What can hang from each mark
sireb: lubiko zakas
godu: lilevag zakas
lilevag: godu nedasez tonut
bani: lilevag zeges
lubiko: sireb
zeges: bani sireb
vova: tonut
tonut: lilevag vova
zakas: godu sireb

Each row was made from one small tree. The marks that hang from a mark follow it in brackets, in alphabetical order. Every link used is in the known rows. Write each row's tree.
Known rows
godu(lilevag(tonut) zakas): [-0.62 -0.68  0.66  0.33  1.13  0.01 -0.01  0.87  0.25  0.95 -1.17 -0.01
  0.47 -0.83 -0.10  0.93  0.37 -1.53  1.58  2.19 -2.92  1.65 -1.92]
godu(lilevag(nedasez tonut(vova)) zakas(sireb(lubiko))): [-0.20  1.31  0.02  1.46  2.31 -0.64  0.42 -0.29 -0.34 -0.92 -2.01 -0.73
 -0.04  0.92 -0.11 -0.54  2.40 -4.54  0.63  1.93 -3.83  2.01 -2.20]
sireb(lubiko zakas(godu(lilevag(tonut)))): [-1.57 -1.51  0.74  2.66  0.13  0.25  0.06  0.15  0.78  0.34 -1.32 -0.57
  1.59  0.14 -0.94  0.31  1.71 -3.05  2.08  1.40 -1.89 -0.30 -2.93]
vova(tonut(lilevag(godu(zakas(sireb(lubiko))) nedasez))): [-0.93 -2.01  0.30  4.69  0.06  0.22  0.30  0.76 -0.78 -0.52 -1.98 -1.39
  0.66  0.94  0.85  1.77  2.18 -6.64  1.74  0.44 -4.97  3.07 -3.16]
zakas(sireb): [-0.54 -4.24  1.15  0.73  1.45  0.61  0.28  1.35 -0.70 -0.89 -1.18 -0.57
  0.96  1.14 -0.69  1.93  2.18 -2.97  3.03  0.70 -3.08 -0.15 -3.35]
lilevag(godu(zakas) nedasez tonut(vova)): [-0.67  1.56 -0.23  0.84 -0.71  1.00 -0.10 -0.40  1.77  0.66 -2.53  0.52
  0.25  1.12  0.01  0.24  0.87 -2.22  0.47  0.28 -0.27  5.31 -2.93]
bani(zeges(sireb)): [-0.81 -2.67  0.74  2.43  2.16  0.95  0.65  1.43 -0.91 -0.25 -0.79  0.43
  0.41  1.01 -0.45  1.02  2.58 -2.84  2.87  1.23 -0.17  0.75 -1.05]
lilevag(godu tonut): [-1.36 -3.41  0.82  1.23 -1.07  1.66  0.08  0.26  1.42  1.09 -1.42  0.18
  0.51  0.78 -0.47  1.06  0.71 -1.52  1.41 -0.30 -1.84  2.22 -3.05]
bani(zeges): [-0.90 -3.12  1.49  1.73 -0.11  1.07  0.09  1.60 -0.36  1.18 -1.12  0.17
  1.06  0.51 -0.96  1.51  2.30 -2.76  2.79  1.13  0.52  0.67 -2.10]
sireb(lubiko zakas(godu(lilevag(nedasez)))): [-1.01  0.93  0.25  3.57 -0.29 -0.03  0.00  0.18  0.64 -0.55 -1.66 -0.33
  1.38  1.45 -0.37  0.74  2.73 -5.36  3.13  2.11 -0.07  0.29 -2.42]
tonut(lilevag(godu nedasez) vova): [-1.25  0.48  1.00  1.76 -0.96  1.72 -0.10 -0.36  1.06 -1.64 -2.58 -0.33
  0.86  0.54  0.64  0.89  2.45 -3.89  2.84  1.13  1.12  3.46 -2.86]
lilevag(godu tonut(vova)): [-1.20 -1.86  0.51  0.63 -0.80  1.78  0.01 -0.50  1.55  0.50 -1.93 -0.10
  0.68  0.66 -0.40  0.07  1.10 -1.37  1.03 -0.16  0.05  2.99 -3.05]
zakas(godu(lilevag(nedasez tonut(vova))) sireb(lubiko)): [-0.25 -0.81  0.82  2.47  0.78  0.09  0.42 -0.87 -0.23 -3.39 -1.66 -0.99
  0.91  1.68 -1.00 -0.54  2.82 -5.10  1.01  1.24 -2.73  1.29 -3.38]
godu(lilevag): [-0.69 -1.79  0.98  1.01  0.39  0.51  0.04  0.70  0.04 -0.40 -0.96 -0.40
  0.71  0.17  0.09  1.15  1.64 -2.92  3.31  2.35 -0.75 -0.07 -1.52]
lubiko(sireb): [-0.54 -2.18  0.00  1.95  1.88  1.00  0.44  1.86 -0.11  0.21 -0.80  0.51
  0.26  1.41 -1.19  1.47  2.61 -2.83  2.52  1.21 -1.58  0.90 -3.31]
zeges(bani(lilevag(godu)) sireb): [-1.85 -1.60  0.27  2.90  2.18  1.85  0.53  0.74 -1.13 -0.36 -0.39  0.01
  0.38  1.06  0.55  1.50  2.08 -3.27  3.63  1.91  0.04  2.41 -0.12]
tonut(lilevag(godu(zakas(sireb))) vova): [-0.96 -2.48  1.10  0.74  1.18  0.75  0.20 -0.37  0.16 -1.38 -2.63 -1.21
  1.48 -0.56  0.14  1.17  1.89 -3.16  3.89  0.23 -0.53  3.25 -3.39]
lubiko(sireb(zakas(godu(lilevag(nedasez tonut(vova)))))): [-0.66  2.69 -0.89  2.00  1.86  0.25  0.06  0.23  1.39 -1.66 -1.57  0.50
  0.89  2.12 -1.48 -0.61  2.63 -3.48  0.84  2.05 -1.33  2.19 -4.70]
lilevag(godu): [-1.09 -3.42  0.84  1.73 -1.13  1.63  0.12  0.21  1.10  0.70 -1.51 -0.04
  0.86  1.03 -0.13  1.54  1.32 -2.62  3.30  0.01  0.30  1.93 -2.39]
bani(lilevag(godu(zakas(sireb)) nedasez tonut(vova)) zeges): [-0.80 -0.53  0.59  1.47  0.91  0.86 -0.09  0.22  0.26  0.99 -2.11 -0.10
  1.23  0.91 -0.83  0.09  2.36 -4.99  0.91  1.41 -2.24  4.38 -2.77]
lilevag(godu(zakas(sireb(lubiko))) nedasez tonut(vova)): [-0.65 -0.40 -0.24  2.16  0.68  0.50  0.47 -0.74  0.71  0.15 -2.65 -0.42
  0.04  1.85 -0.27 -0.22  2.00 -4.06  0.52 -0.43 -2.83  3.91 -2.99]
zakas(godu(lilevag(nedasez tonut(vova))) sireb): [-0.03 -0.42  0.93  0.96  0.66  0.24  0.17 -0.49  0.22 -4.08 -1.53 -0.55
  1.19  1.55 -0.99 -0.07  2.03 -4.05  1.16  1.37 -2.64  1.75 -4.14]

Which tree is each row?
[-0.17 -4.39  1.48  1.60  0.73  0.21  0.31  0.18 -0.50 -3.13 -0.99 -1.03
  1.82  0.73 -1.02  1.41  1.87 -4.01  4.14  1.09 -2.21 -0.24 -3.34]
zakas(godu(lilevag) sireb)
[-0.59 -1.66  0.22  1.38  0.63  0.45  0.21  0.51  0.81  0.19 -2.01  0.34
  0.22  2.02 -0.13  1.38  0.89 -3.28  0.93 -0.35 -5.01  3.62 -3.73]
lilevag(godu(zakas(sireb)) nedasez tonut)
[-1.71  2.21 -0.35  2.25  2.32  1.87  0.43  0.02 -0.59 -1.40 -1.03  0.46
 -0.30  1.84  0.55 -0.01  2.28 -3.16  0.57  2.13 -0.70  4.27 -0.93]
zeges(bani(lilevag(godu nedasez tonut(vova))) sireb)
[-0.75 -4.60  1.52  2.56  0.79  0.16  0.58 -0.06 -0.55 -2.29 -0.91 -1.22
  1.30  0.59 -1.40  0.45  1.98 -4.06  2.19  0.76 -4.19 -0.52 -3.11]
zakas(godu(lilevag(tonut)) sireb(lubiko))
[-0.97 -0.04  0.29  3.40 -1.24  0.77 -0.27  1.09  0.34  0.24 -1.86 -0.52
  0.85  0.19  1.11  2.19  1.00 -4.81  1.70  1.22 -2.43  4.48 -3.10]
vova(tonut(lilevag(godu(zakas) nedasez)))
[-2.49 -0.23 -0.39  2.70  2.96  1.40  0.31  0.96 -0.60  0.88 -0.78  0.07
  0.82  1.12  0.57  1.32  2.30 -3.00  3.76  2.08 -0.35  1.61 -0.94]
zeges(bani(lilevag(godu)) sireb(zakas))
[-1.27 -1.56  0.65  3.02  0.09  0.09  0.09  0.00  0.54 -0.02 -1.40 -0.89
  1.89  0.34 -0.68  0.70  2.31 -4.01  3.94  1.70  0.29 -0.59 -2.35]
sireb(lubiko zakas(godu(lilevag)))
[-1.28 -1.25  0.61  3.69 -1.83  1.35 -0.26  1.05  0.30 -0.74 -1.46 -0.63
  0.78  0.86  0.99  2.00  1.63 -4.95  1.48  1.09 -2.44  3.06 -3.37]
vova(tonut(lilevag(godu nedasez)))
[-1.44 -2.66  0.76  1.79  1.82  0.89  0.24  1.03 -1.27  0.70 -1.05 -0.62
  1.24  0.59 -0.10  2.20  1.58 -3.55  3.69  1.30 -1.93  2.84 -1.82]
zeges(bani(lilevag(godu(zakas(sireb)))))
[-2.18  0.75 -0.10  1.84  4.12  0.85  0.29  2.08 -1.59  0.48 -0.43  0.11
  0.88  0.64  0.39  1.82  2.73 -2.66  3.31  3.35 -1.18  0.53 -0.98]
zeges(bani(lilevag) sireb(zakas))
[-1.36 -2.22  1.30  1.76 -0.31  1.17 -0.02  0.49  0.77  0.40 -2.18 -0.43
  1.36 -1.11  0.50  2.05  0.95 -2.51  4.16  0.79 -0.39  3.16 -2.38]
tonut(lilevag(godu(zakas)))
[-1.14 -0.58  0.64  2.35 -1.11  1.71 -0.36  0.59  0.71  0.76 -1.45  0.12
  1.05  1.22  0.24  1.76  2.14 -5.23  2.92  2.14 -0.89  2.72 -1.82]
bani(lilevag(godu nedasez))
[-0.39 -2.11  1.09  3.16  0.42  0.04  0.50  0.05 -0.37 -2.97 -1.19 -0.69
  0.81  1.70 -0.98  0.52  2.41 -5.21  1.32  1.18 -4.96  0.34 -3.17]
zakas(godu(lilevag(nedasez tonut)) sireb(lubiko))
[-1.99 -1.12  0.27  3.75  3.16  0.66  0.40  1.61 -1.07  2.50 -0.94 -0.22
  1.30  0.23 -0.50  0.64  4.08 -5.07  3.41  2.97 -0.88 -0.58 -0.30]
bani(lilevag zeges(sireb(lubiko zakas)))
[-1.24 -0.64  0.11  1.81  2.18  1.43  0.34 -0.07  0.14  1.39 -1.55  0.05
  0.98 -0.46 -0.52 -0.43  1.84 -2.98  1.65  1.61  0.33  4.37 -0.59]
bani(lilevag(godu(zakas) tonut(vova)) zeges(sireb))
[-0.42 -0.18 -0.14  0.63  0.65  0.60  0.13 -0.35  1.12 -0.43 -2.53  0.04
  0.36  1.70 -0.30  0.33  1.30 -3.16  0.63 -0.26 -2.98  4.52 -3.83]
lilevag(godu(zakas(sireb)) nedasez tonut(vova))
[-1.12  1.16  0.56  1.62 -0.09  0.18 -0.33  0.52  1.38 -1.05 -1.43  0.33
  1.40  1.22 -0.58  0.74  1.37 -3.22  1.45  1.94 -2.82  1.13 -3.85]
sireb(zakas(godu(lilevag(nedasez tonut))))
[-0.42 -4.55  1.41  3.13  0.67  0.10  0.59 -0.14 -0.82 -2.52 -1.05 -1.40
  1.56  0.83 -1.15  0.83  2.56 -5.05  4.00  1.05 -2.12 -0.72 -2.53]
zakas(godu(lilevag) sireb(lubiko))
[-1.98 -0.12  0.29  2.63  3.17  0.96  0.26  1.68 -1.33 -1.13 -0.43 -0.09
  1.90  0.78 -0.45  1.96  2.46 -3.05  3.91  2.67 -0.03  1.17 -1.82]
zeges(bani(lilevag) sireb(zakas(godu)))
[-0.33 -2.46  0.59  1.99  2.29 -0.71  0.57  0.42 -1.01  0.01 -1.40 -1.15
  0.53  0.05 -0.20  0.95  2.20 -4.47  3.53  1.83 -3.10  0.07 -1.36]
godu(lilevag zakas(sireb(lubiko)))
[-0.46  2.06  0.39  0.36  0.47  0.55 -0.08 -0.03  0.65 -1.22 -1.53  0.11
  0.02  0.83 -0.04 -0.29  1.78 -2.87  0.34  2.62 -1.28  1.99 -2.33]
godu(lilevag(nedasez tonut(vova)))
[-0.95  1.57  0.65  1.50 -0.41  1.05 -0.19 -0.37  1.08 -0.73 -2.94 -0.22
  0.92 -0.06  0.88  1.01  1.70 -3.58  3.02  1.26  1.22  5.01 -2.60]
tonut(lilevag(godu(zakas) nedasez) vova)
